Every row comes from one small tree of marks. The marks that hang from a mark follow it in brackets, in the order of their numbers. Every link used is in the known rows. Which tree was each row made from?
Known rows
Q922(Q321(Q879)): [ -1   0   3   6  13   1   3  -4   1   2 -11  -1 -13   2 -11  -2   1  -6
 -10  -1   2   2  -2 -15   0]
Q321(Q33 Q61 Q368 Q879): [  1  -4   0  -2 -13   2   4  -3   5  -6 -20   0  25  -2  -9   4   1  -5
   9  -1   1   4   1 -13  -2]
Q922(Q321(Q33 Q61 Q131 Q219 Q368 Q879)): [  7 -16 -17   0 -12   1  11   3   4 -13 -51  -2  40   2   0  12  -6 -20
  23   1  -3  23   7 -15  -6]
Q219(Q321(Q922)): [  0   0   1  -2   3   2   5   1   6   1   4  -1 -11   3   1  -4   2  -7
 -11   6  -1   3  -4   5   1]
Q922(Q321(Q33 Q61 Q131 Q219)): [  4 -10 -20   1   4   3   8   2   3  -9 -32  -7  20   1   4   7   0 -14
   6   5  -1  20   2 -11   4]
Q159(Q375(Q368(Q321(Q61)) Q991)): [ -8  16   4   0   7   7 -29  -6  -7  13  86  -2 -28   8 -10 -16   9  29
 -21  -2   1 -14  -3  16   3]
Q774(Q321(Q61 Q131 Q922)): [  5  -7  -8  -1   6   9   1   6   9   0 -26  -7  13   0  14   1  -2  -6
   2   7  -3  12  -4   4   0]
Q61(Q321(Q219 Q368 Q879)): [  1   3   9  -2  -2  -1   8  -1   1   0 -11  -3   4   1 -11   7  -5  -4
   4  -2   3  -7   6  -8  -4]
Q219(Q321(Q61)): [ -1   2  -6  -1   3   7   1   0  10   2  13  -6  -3   4 -11  -6   6  -3
 -14   6   2   5  -5  -1   1]
Q991(Q375(Q368(Q321(Q33)))): [ -8  14  11   1   7  -3  -1 -10  -9   5  40   3 -30  -6  -4  -9   5  16
  -7  -7   3 -15  -3   8   8]
Q61(Q321(Q131 Q368(Q375))): [  4  21  19  -3  -5   4   2   2   1   9  12   4 -13  -1   1  -2   0   5
 -14   4   3 -24   1   0  -2]
Q375(Q368): [ -5  21  18   1   4   6  -7  -6  -5   6  43  -1 -21  -4  -5  -9   5  12
 -17   0   5 -19  -4   2   7]
Q922(Q321(Q131 Q219 Q368)): [  6   4   1   1  -4   6   7   2   2  -2 -16  -2   7   2   6   4  -2 -11
   0   4   1   5   4  -9  -5]
Q368(Q321(Q33 Q61 Q131 Q879 Q922) Q375): [  3 -17 -14   0  -1  -6  -7   3   2  -2 -24   7  14   0   7   4  -2  -3
  12   2  -5  12  -2   3  -5]
Q368(Q321(Q33 Q61 Q922) Q375): [ -1  -9 -12   3   2  -4 -10  -8   1   2  -7   3  -4  -4  -2   1   6   1
  -2   1  -2   5  -3   8  -4]
Q368(Q321(Q219 Q879) Q375): [ -4   2   6   4   7  -7 -10  -2  -4  10   8   0 -15  -3 -11   2   5   0
  -5  -5   2  -1   1   0 -11]
Q375(Q368(Q321(Q33)) Q991): [ -5  11   0  -1   9  -2  -6 -12  -8   6  56   2 -25   1  -7 -12   6  16
 -14  -8   0 -12  -2   4   5]
Q991(Q375(Q368(Q321(Q33 Q131 Q879)))): [ -3   6   8  -2   2  -5   1   1  -8   1  22   6 -12  -3   5  -5  -4  12
   7  -7   0  -7  -1   3   6]
Q131(Q321(Q33 Q219 Q368(Q375) Q879 Q922)): [  1  -9   3   4 -18  -7   9   6   1  -2 -53   4  16   0  -2  10   1 -17
  14  -5  -1   8   7  -6  -9]
Q368(Q321(Q879)): [ -3  -1  -1   3  15  -2  -1  -5   0   8  15   2 -18   1  -8  -4   2   2
 -10  -4   2  -2  -4  -5  -2]
Q991(Q375): [ -4  19  19   2   5   5  -6   0  -3   6  22  -3 -22  -6  -1  -9   7  17
 -18   3   6 -20  -6  -1   5]
Q922(Q321): [ -1   8   2   5  14   3   3  -7   0   4   3  -2 -22   0  -8  -5   5  -4
 -20   3   2  -4  -4 -10   3]
Q61(Q321(Q368 Q922)): [  3   5   9  -1  -1   2   3  -3   4   2  -1   2  -9   0  -1   1  -5   2
  -6   4   1 -14   0   4   0]
Q375(Q368(Q321(Q33 Q131))): [ -2   8   0  -2   7  -2   4  -5  -4   3  33   4 -18  -2   9  -6   0   3
  -6  -2   0  -5  -2   4   8]

Which tree is each row?
[ -2   9   9   1   5   2 -14   3  -7   4  36   6 -22  -2  16  -9  -4  20
  -2   2   0 -13  -4  20   4]  Q991(Q375(Q368(Q321(Q131 Q922))))
[  1 -16 -15  -1   0  -3  -6   0   0  -7  -3   5  16   1  10   2  -8  -1
  18  -1  -5  13  -1   8   2]  Q375(Q368(Q321(Q33 Q61 Q131 Q879 Q922)))
[  1  -9  -7   1   0   5 -10   2   2  -4 -13  -8  17  -3   3   5   1   1
   3   7   0   7  -1   7  -3]  Q321(Q61 Q219 Q922)
[ -6   3   5   2   8  -4  -6  -5  -6   6  28   0 -12   0  -9  -1  -1   4
   2  -8   1   0   2   5  -3]  Q375(Q368(Q321(Q219 Q879)))
[ -8  11  17   3   8  -2 -13  -4  -8   8  41   5 -26  -2  -9 -10   1  21
  -4  -8   3 -14  -3   7   1]  Q991(Q375(Q368(Q321(Q879))))
[  2  -6   6   1 -21   1 -16   3   2  -4 -32   0  30  -3  -5   9   0  -2
  16   2   0   4   4   3 -17]  Q321(Q61 Q219 Q368(Q375) Q879 Q922)
[  5  -2   3  -7  -8  -4  22   6   2  -7 -28  -1  21   1   2  11  -9 -12
  16  -1   0   1   7 -11   1]  Q61(Q321(Q33 Q131 Q219 Q368 Q879))
[ 4 -1 -1 -5  1  3  8  9  9 -1  3  1 -1  4 14 -4 -3 -8 -7  8 -2  5 -5  5
  3]  Q219(Q321(Q131 Q922))
[  8 -13  -3  -6 -11  -6  17   7   2 -10 -45   1  30   1   9  14 -14 -14
  24   1  -3   5   8  -4  -1]  Q61(Q321(Q33 Q131 Q219 Q368 Q879 Q922))
[  3  -2  -5   3 -16   4  -8   3   3   0 -18   1   8   3  -5  -3   8   3
  -5  -2  -3  -1   2   0  -6]  Q131(Q321(Q33 Q61 Q368(Q375(Q991)) Q922))
[ -1 -18 -10   3   1  -7  16   8   2  -5 -50  -4  14   1   2   9  -1 -18
  10  -4  -2  15   4  -8   3]  Q131(Q321(Q33 Q219 Q879 Q922))
[ -5  -6  -9   1   5  -3  -4 -10  -1   0  16   2  -1   0 -11  -2   1   3
   6  -7  -1   6  -1   0   3]  Q375(Q368(Q321(Q33 Q61 Q879)))
[ -8  23  15   0   9   3 -22  -5 -10  16  92   1 -44   6  -7 -17   9  29
 -27  -4   2 -22  -3  14   6]  Q159(Q375(Q368(Q321) Q991))
[  2 -23 -17   3 -15  -1   9   6   7 -10 -63  -2  38   2  -2  13  -3 -19
  23  -2  -3  23   7  -7  -5]  Q131(Q321(Q33 Q61 Q219 Q368 Q879 Q922))
[-3  1 -6 -2 -1  0 -7  1 -6 -3 19 -2  5 -4  7 -1 -1 12 11 -2  0  3  1 13
  3]  Q991(Q375(Q368(Q321(Q33 Q61 Q131 Q219))))
[ 3 -5 -8 -4  0  6  5 10 11 -3 -6 -3 16  6 -1 -2 -2 -8  1  5 -1 13 -3 -6
 -2]  Q219(Q321(Q61 Q131 Q879))
[  2  10  12   5 -10   5 -10   5  -1   9   3   4 -13   4  -2  -8   8   8
 -17  -1  -1 -14   0   3  -7]  Q131(Q321(Q368(Q375(Q991)) Q922))
[  3  -3   2  -2 -15  -2   9  -3   0  -8 -26   0  19  -5   8   9  -1  -9
  12   2   1   1   4   0  -5]  Q321(Q33 Q219 Q368 Q922)
[  4  -9  -1  -3  -2  -4   9   8   2  -8 -27   3  18  -2  16   4  -6  -8
  10   3  -2   5  -3  -6   3]  Q321(Q33 Q131 Q879 Q922)
[  5  -7  -7  -6   4  -4  15   6   0  -7 -25  -4  10  -1  13  10  -8  -8
   7   5  -1   1   3   2   9]  Q61(Q321(Q33 Q131 Q219 Q922))
[  3  -3 -10   0   7  -2  15   1  -1  -6 -25  -4   5   0   7   6   0 -16
   0   2   0  11   2 -12   5]  Q922(Q321(Q33 Q131 Q219))
